Each row comes from the steps of one walk. Every step used is in the known rows, and no mark comes twice. Write the walk behind each row, first mark first.
(in the rows, 128 means zero)
Known rows
fuzig > bulak: [154 129 128 169 135 151 156  91 129  98 148 145 116 151 124 139 140 159
 132 122  98 139  95 105 121 131 115 144 132 100 157 154 145 145 187 138
 142 151 103 119 105 137 147 142 129 121 118 146  86 111 135 107 154 167
  96 103 101 170 105]
zike > gage > norinel > lizo > fuzig > bulak: [106 148 148  50 140 114 170  79 107 110 141 178 184 205  88 147 155 136
 178 162 109  92 115 133 210 107 114 201 151 145 125 127 209 141  84  95
 110 124 110 183  77  86 160 100 133 129 109  80 113 132 123 121 166 203
 108 108 146 136 103]
kuzopa > lizo: [122 148  91 165 129 147 147 164 114 122 119 125 107 147 144 137 112 128
  75 179 108 158 129  85  79 143 123 112 126 125 181 150 115 102 194 135
 131 109  74  63 139  76 126 154 143 102 103 141 155 119 123 137 139  94
 109 164 117 147 154]
volab > lizo: [145 150  78 196 159 138 196 126 121 123 131  98 143 151 146 114 147 132
  90 158 104  92 114 104  91 142 100 112 127 174 155 160 104 105 169 138
 140 147 102  92 145 120 110 134 136  54  74 163 120 136  99  89 157 142
 140 156  88 185 144]
zike > fuzig: [121 115 117 158 128 125  97 118 105 134 114 119  99 181  94 108 156  97
  97 116  79 107  84 117  76  93 125 139  95 144 154 141 128 122 180  76
 119 140  85  87 133  96 148 149 103 188 105 112 119 110 127 108 139 107
 103 155  81 175 127]
bulak > lizo: [149 110 104 195 121 159 110 155 137 132 141 117 106 135 161 108 119 123
  83 148 126 144 174 114  87 137 128 116 109 139 138 116  92  92 127 148
 101 137 105  79 183 144 141 150  68 201 153  95 151 121 108 125 120 144
 113 124 152  87 152]
kuzopa > lizo > fuzig > zike: [105 133 145 107  63 133 127 154 130 108 122 155 100 122 134 154 102 140
  97 156 115 200 149 101 118 127 128 123 103  69 151 150 122 119 190 103
 166 102 116 106 104 103 114 141 159  84 123 166 149 109 140 165 115  86
 156 137 126 100 153]
fuzig > bulak > lizo: [177 133 133 194 118 164 116 114 142  96 159 144 111 136 156 138 131 136
 135 101 115 153 124 108 115 140 120 129 126  90 131 126 120 117 145 131
 139 155 124 103 148 168 161 145  88 169 150 116 120  96 125 138 112 204
 102  87 135  89 116]
norinel > gage: [126 106  80 172 138 149 170 136  98 153 132 119  81 138 151 122 117 155
 109 210 106 125  98 110  89 142 125 154 130 160 167 143 164 119 165 155
  95 150 145  80 127  66 163 129 100 147 124  91 123 131 122  78 144 128
  96 177 123 200 133]
donifud > bulak > fuzig > lizo > gage: [200 137 152 159 136 141 104 131 129 158 142 104 108  21 168 138  59 143
 149 164 172 137 107 152 122 155 138 125 137 117  97 107 124 162  49 131
 145 179 178 146 181 158  59 136 145 149 182 133 132 157 129 172 101  77
 113 113 120  98 143]
fuzig > zike > lizo > gage: [109 102 189 107 100 107  75  96 125 112  85 138  98 133 102 100 155 125
 139  84 145 138 102 134 121 123 129  90 103 115 133 139 134 195 147  83
 163 136 167 163 159 139  98 130 186 134 113 128  68 101 125 140  78 119
 188 120  81 159 115]
gage > norinel > lizo > zike > fuzig > bulak: [113 148 142  80 105 115 150  49 124 111 151 170 176 191 114 163 173 106
 197  93 160 108  55 135 174 107 127 231 132 106  99 115 223 136 119 126
 167 124 159 194  63 116 193  94 170 141 136 100 135 106 137  90 169 186
 113 106 153 161 113]
donifud > bulak > lizo > gage > norinel: [199 140 149 141 138 131 116 143 135 134 126 112 137  41 177 132 115  99
 116 160 170 128 161 162 139 104 118 138 150 143  84  72 131 106  45 189
 102 133 154 159 158 133  95 111  87 148 193  90 161 159  83 137  80  75
 116 105 160  71 155]
volab > lizo > gage: [112 161 108 158 206 122 183 105 124 119 100 113 150 128 154  85 126 104
 125 130 105  94 142 124 101 135 113 106 134 231 147 146  92 104 128 128
 127 137 139 152 165 110  97 123 146  30  82 171 121 144  98 110 141 116
 184 144  88 174 135]
lizo > fuzig: [ 97 115 118 115 131 134 121 126 132 134 125 149 108 132 123 111 105 157
  89 169  74 141 214 130 126 104 127 134 103 153 149 132 109 117 148 136
 104 122  78 124 111 123 129 141 121 153 123 144 132 155 107  96 158  83
 114 128 123 146 149]
kuzopa > lizo > gage: [ 88 158 120 127 176 131 135 149 118 116  84 139 120 119 148 106  92 102
 113 144 117 156 155 102  87 129 136 112 136 182 175 138 100  97 149 127
 121  99 113 123 163  70 113 143 147  79 113 149 156 125 116 163 120  67
 150 159 117 129 142]
gage > norinel > lizo > fuzig: [ 97 120 119  84 123 121 187 109 122 144 150 148 175 179 143 152 126 150
 123 186 125 133 185 135 176 113 116 224 161 157 109 113 194 119  76 168
 129 108 115 179  72 103 168 103 171 157 116 111 136 162  87  66 184 139
 154 122 182 166 145]
lizo > bulak > fuzig > zike > gage > norinel: [135 105 175  93 119 115 133 158 147 133 120 135 144  92  95 127 111 134
 133  64 150 142 151 137 182 145 152 162 123  71 114 109 125 165 117 117
 107 106 157 131 112 136 124 108 108 122 181 114 113 108 156 188 118 117
 164  84 122  70 109]
kuzopa > lizo > mefud: [ 92 149 107 130 144 125 162 171 125 113 121 120 116 137 147 122 129 101
 121 160 171 158 120  92  96 130 134 116 216 128 134 136 100  90 139 159
 132  99 101  95 130  80 121 146 145  87 119 153 190 123 162 128 125  78
 121 157 127 108 139]
donifud > lizo > bulak > fuzig > zike: [163 109 154 146 104 126  99 164 143 154 114  83  92 116 150 142  77 136
  96  39 171 155 124 160 121 152 167  92 131  67  81  95 122 140 156 157
 157 148 179 132 128 184 118 133 113 108 196 176 128 125 170 153 111  59
 154 129 179  61 124]
podobe > lizo: [111 100  70 152 124 131 142 143 116 156 132  97 108 130 153 147 130 156
  81 153 114 147 164 121  74 135 117  63 119 165 170 147 102  71 161 151
 124 105 132  99 139 149 160 144 102 130  70 145 116 139 118  77 134 151
 122 178 166 185 149]
fuzig > zike > gage > norinel > lizo: [134 101 160  93  59 114 180 104 108 128 138 135 170 214  90 153 184 139
 137 169 167 125  56 118 181 128 108 190 132  98 139 136 207 151 123 118
 136 125 146 152  95  85 126 112 138 101 103  86  92 107 132 133 159 176
 163 120 131 168 121]
gage > norinel > lizo > bulak: [ 98 119 118  89 155 117 201 143 132 146 122 135 175 169 145 139 146 132
 117 139 142 133 151 129 182 131 134 223 195 153 114 108 191 116  92 195
 132 113 123 178  75 117 172 103 169 134 137 111 126 147 122  79 195 132
 176 122 166 181 112]
lizo > podobe: [101 113 106 129 156 131 110 157 145 137 113 119 131 129 121 102 145 113
 140 136  75 132  83 146 117 125 137 125 164 171 128 135 109 118 128 189
  99 127  73 149  97 126 116 138 123 133 103 147 137 155 120 121 159  77
 150 130 140 161  95]
fuzig > lizo > zike: [121 138 122 133  88 139 107  67 144 145 143 160 124 107 115 138 139 154
 142 141 178 165 123 125 137 132 134 128  91  69 140 141 139 144  79 137
 141 128 138 142 155 163 109 142 151 113 120 174 113 139 160 128 159 129
 105  95 105 187 127]
volab > lizo > fuzig > zike > gage > norinel: [133 153 153  84  96 103 188 102 122 108 137 142 178 133  94 145 167 125
 129 141 121 111 128 129 182 102  91 136 104 106 122 148 142 135 115  85
 126 107 139 145  93 108 104  89 125  22  74 152 108 134 103 134 114 161
 160 108  97 134 135]
podobe > lizo > bulak > fuzig: [103 104  88 133 166 124 111 189 142 159 119  96 101  72 166 133  71 149
 105  73 119 147 207 137  94 159 158  67 128 158 129 123  67  84 141 143
 128 105 173 111 144 189 168 134 108 151 140 148 137 132 157 126 117 134
 146 163 179 103 134]
zike > fuzig > bulak: [143 135 146 156 130 131 106  85 114 100 130 140 104 175  91 134 167 101
 140  71  74 112  34 115 101  94 116 150 107  99 145 149 154 145 198  61
 148 158 107 112 108 123 165 136 113 172 110 122  92  86 142 127 127 163
  87 126  73 161  90]
zike > gage: [120 122 109 139 145 128 129 125 103 135 110 134 129 184  70  96 158 133
 104 175  94  87 123 119 121 116 121 109 104 170 184 142 121 122 164  97
  68 137  64  88 155  74 105 149  70 127  98  95 109 128 128 136 155 120
  78 153  90 167 126]

Which walk is each row?
[217 106 164 121  58 130 141 150 116 145 152  97 151 119 138 173 107 141
 158 196 194  96  45 145 172 157 122 187 137  90  82 101 192 162 118 135
 159 174 181 141 104 110  83 109 144 129 194  57 136 128 130 158 131 127
 114 136 155  76 150] -> donifud > bulak > fuzig > zike > gage > norinel > lizo
[103 119 109 101 131 122 126 108 127 117 146 142 108 110 147 170 114 167
 132 114  81 162 183 134 118 117 116  71 116 127 137 146 118  91 151 115
 149 106 151 143  94 181 180 127 120 121  84 170 110 137 129  96 114 184
 111 137 172 142 126] -> podobe > lizo > fuzig > bulak
[138 141 140 141 161 116 158 160 139 120 112 101 144 112 118 108 116 115
 138  74 123  94 106 121 143 164 140 104 114 129 120 145  85 137 166  77
 144 155 166 116 148 145  93 120 129  38 142 145 118 103 162 185 118 147
 176 135  82  86 113] -> volab > lizo > bulak > fuzig > zike > gage
[ 94 144 155  83 171  99  91  86 117 126  94 146 140 115  99 101 153 109
 134  90 131  93 165 144 139 102 123 113 138 162 128 113 141 186  62 115
 107  91 120 164 150 108 132 104 175 174  94 104  91 141  79 105  80 116
 142 111 107 169 119] -> zike > lizo > gage > norinel
[123 131 143 114 133 138 132  93 138 105 146 171 110 128 119 134 115 162
 137 130  68 148 166 124 147 108 119 145 112 110 140 144 132 142 164 121
 134 137 102 145  87 148 145 134 134 134 129 160 110 130 129 113 148 142
 106  95 117 131 118] -> lizo > fuzig > bulak
[123 115 121 140 119 151  82 151 145 130 143 138 105 118 157 107  94 130
  95 145  99 161 233 128 112 113 133 115  94 137 119 105  86  89 105 125
 101 123 100 104 158 152 145 143  75 209 167 106 165 137  99 126 112 129
 117 112 159  51 156] -> bulak > lizo > fuzig
[147 137 139 153 143 152  94 139 158  94 149 138 125 110 156 130 136 104
 183  78  93 148  65 132 126 132 129 127 158 104 100 119 117 120 117 157
 132 147 118 147 118 176 150 137  95 158 146 123 138 114 135 163 104 180
 130  80 159  64  82] -> fuzig > bulak > lizo > podobe
[108 119 136 122 186 125  46 165 135 135  99 121  98 104 114  86  96 130
 121  52 105  93 172 133 114 153 165  88 114 130 111 121  90 188 145  92
 135 139 115 102 160 167 132 140 173 217 166 100 115 117 142 140  92 112
 123 142 100  95 111] -> zike > lizo > bulak > fuzig
[121 135 146 130 151 133 126 119 144 130 129 139 151  92 164 103 118  95
 122 105 154 145 215 136 133 112 125 151 138 161 115  87 112 103  29 166
  78  89 144 152 176 123 147 107  75 170 148 103 148 137  74 138  98 133
 161  78 168  73 145] -> bulak > lizo > gage > norinel
[161 119 123 186 118 158 126 127 135 156 173 114 112  96 146 139  64 166
 122 139 151 156 128 109 106 174 137 144 117  82 135 135 112 167  69 117
 134 145 134  86 179 157 115 149 136 195 131 141 116 131 133 157 136 158
 121 100 124 116 138] -> bulak > fuzig > lizo
[158  87 160 159  69 141  70 132 134 128 144 108  90 115 126 121  95 150
 125  90 148 126 110 114 100 170 134 108  77  66 122 136 109 208 169  82
 168 153 158  84 151 156 112 140 173 204 155 100 101  91 132 151  84 149
 142 121 110  90 140] -> bulak > fuzig > zike > lizo
[216 110 110 192 117 158 111 166 128 150 150  82  98  62 164 140  67 153
 102 190 134 106 122 139  98 156 132 127 121 130 110 110 109 137 159 169
 128 179 123  86 140 133  77 147 119 163 203 102 153 150 114 130 131  63
  71 151 128  91 167] -> donifud > bulak > fuzig
[ 97 124 131 106 182 111  73 147 127 129  76 131  98 131  96  87 156 125
 103  72  95 104 152 133 117 121 146  80 128 132 130 131 115 170 159 104
 134 136  90 115 142 151 129 137 171 181 125 117  92 120 140 111 108 102
 126 147  80 165  95] -> zike > lizo > bulak
[129 157 125  90  94 106 102  73 114 148 120 131 153 161  82 147 159 120
 120 109 188  85 133 174 159  94 136  93  93 103 113  88 164 117  99 159
  84  96 121 150 121 103 123 112  69  69 138 140 145 156 128 114 131  76
  51 130 173 120 142] -> donifud > lizo > zike > gage > norinel
[103  97 169  71  74 118 108 112 124 122 117 164 114 155  72 118 142 148
 122 155  97 148 146 132 165 105 127 119  76 108 151 140 128 144 166  74
 113 127 115 131 114 107 100 138 104 111 124 126 104 120 141 156 129 114
 138 118  98 121 127] -> lizo > fuzig > zike > gage
[128 185 121 142 138 121 123  57 130  89 129 137 143 145 112 128 171  85
 180  60 113  74  43 125 110 109 115 117  74 120 119 158 127 118 193  68
 177 151 152 133 113 142 140 118 142  44 107 162 133  93 153 117 130 171
 100 133  66 150 120] -> volab > lizo > zike > fuzig > bulak
[220 120 110 192 105 155  96 172 129 138 137  92  96  86 172 135 119 121
  85 197 146 123 123 141  96 126 119 107 121 123 104  97 112  95 135 171
 126 175 119  94 162 146  94 146  80 173 195  84 159 140 107 121 107  89
  74 143 138  81 162] -> donifud > bulak > lizo
[ 86  99  90 118 139 108 159 148 128 149 134  91 115 126 155 134 150 133
 126 134 177 150 156 127  93 123 125  60 209 167 120 130  91  63 110 171
 129  94 160 127 127 153 160 139 108 114  83 164 149 146 154  71 117 134
 129 168 177 150 132] -> podobe > lizo > mefud
[ 90 134 126  66 170 103 172 132 109 143 101 147 187 199  85 118 168 122
 141 148 127  86 126 135 194 117 136 190 168 176 134 116 184 117  90 130
  90 119 102 165 100  81 149 109 121 121 121  77 119 136 130 122 181 147
 135 137 141 165 102] -> zike > gage > norinel > lizo > bulak
[119 163 138  82  89 116 125  54 126 144 148 175 171 114  69 151 171 143
 162 142 188 132 111 134 185 112 121 144  94  59 138 129 170 160  20 111
  98  97 128 153 142 125 111 113 112 102 104 138 106 138 151 152 140 157
  82  75 105 177 119] -> fuzig > lizo > zike > gage > norinel
[207 134 129 156  85 148  84 120 144 155 165 115 107  24 157 157  73 157
 149 169 194 130  99 150 130 158 144 125  97  67  88 109 130 163  85 152
 157 180 167 127 156 175  60 139 148 140 205 136 148 150 156 156 122  84
  62 116 124  92 156] -> donifud > bulak > fuzig > lizo > zike
[ 96 156 105 129 170 133 133 193 131 123  86 134 112 119 136 122 110 115
  88 121 104 165 153 101 102 136 155 115 147 124 161 139 102  94 188 144
 137 101  88  95 126 105 128 143 146  90 141 154 157 117 159 157 139  63
 138 161 115 131 124] -> kuzopa > lizo > bulak
[ 93 125 127 104 162 116  45 143 129 126  97 122 121 135  96  96 170 104
 164 103  81  93  70 147 110 122 134  78 149 155 115 137 115 172 122 126
 126 132  73 134 120 143 116 135 176 189  89 114 110 142 117 120 101 107
 129 140 113 159  87] -> zike > lizo > podobe
[122 111 123 157 140 137 129 163 147 128 143 107 114 127 165  92 134  99
 129 121 185 152 163 120 105 123 134 118 198 142  90 101  82  83  81 172
 106 130 128 102 170 142 137 143  77 182 169 111 187 127 146 116 108 130
 124 114 156  49 135] -> bulak > lizo > mefud
[129  96 173  95  89 114 171 132 132 133 160 116 167 167 123 135 117 128
 197 126 223 127  80 126 185 160 137 198 199 105  77 110 165 159  78 124
 138 128 193 146 110 107 127 108 145 140 161  81 153 111 161 156 135 171
 166 108 166  55 123] -> bulak > fuzig > zike > gage > norinel > lizo > mefud
[119 155  87 157 181 128 161 151 137 119 121  94 162 129 147 109 157  95
 146 130  82  92  55 137 106 137 114 106 164 194 119 154  98 100 129 168
 129 136  98 137 109 134 102 125 143  45  68 174 140 156 108 117 149 117
 174 143 114 166 105] -> volab > lizo > podobe
[128 134 135 138  96 125 172 115 133 110 133 127 132 130 143 136 138 138
 111 140 112 135 138 120 129 123 100 117 101 116 128 160 114 123 172 102
 175 141 142 131 106 141  98 121 159  33  94 186 116 128 117 114 132 135
 184 129  94 142 142] -> volab > lizo > fuzig > zike
[136 170 114 141 163 135 176  90 133  92 149 146 143 130 146 136 130 140
 143 121  72 109 133 119 140 123 103 120 118 140 131 161 117 126 162 105
 164 150 122 140 100 153 131 122 154  49  89 184 112 131 115 110 136 175
 129 119  91 137 122] -> volab > lizo > fuzig > bulak
[ 96  98 140  53  56  94 135 113 118 137 131 143 141 116  97 181 156 151
 121 133 129 159 178 147 163  99 108  90 100  96 134 128 140 103 102  96
 118  64 170 152  89 137 154 101  95  98  68 139 103 133 124 124  92 170
 148 128 175 129 142] -> podobe > lizo > fuzig > zike > gage > norinel
[139  93 169 128  89 130  43 156 149 124 139 106 105  97 123 120 104 122
 175  66 129 125  60 142 114 164 150 104 116  83  92 131 104 205 142 103
 162 142 154 123 124 169 101 132 180 192 146 112 114 107 135 172  79 131
 171 112 132  71 106] -> bulak > fuzig > zike > lizo > podobe
[ 88 165 111 118 105 129  70 125 120 114 101 150 106 141 102 130 131  73
 128 107 128 129  94 107  81 105 145 115  65 108 155 138 114 101 201  81
 143  99 106  96 134  80 135 142 137 109 137 133 186  92 159 157 126  76
  79 169 102 123 149] -> kuzopa > lizo > zike > fuzig
[ 89 124 111  98 153 102 157 107 120 149 115 118 150  90 155 148 130 128
 118 114 138 147 203 147 121 109 114  97 151 188 142 116 120  79  58 166
  99  56 173 177 132 134 168 100 106 102  69 155 114 154  89  92 107 135
 168 131 184 174 140] -> podobe > lizo > gage > norinel
[102 130 129  77 174 114 162 151 117 147 121 133 181 173 101 118 116 126
 156 130 137  85 138 135 188 147 147 198 160 170 116 105 164 132  76 117
  89 122 125 146 118  89 153 103 127 154 158  61 139 135 134 148 166 158
 133 134 159 103 115] -> zike > gage > norinel > lizo > bulak > fuzig
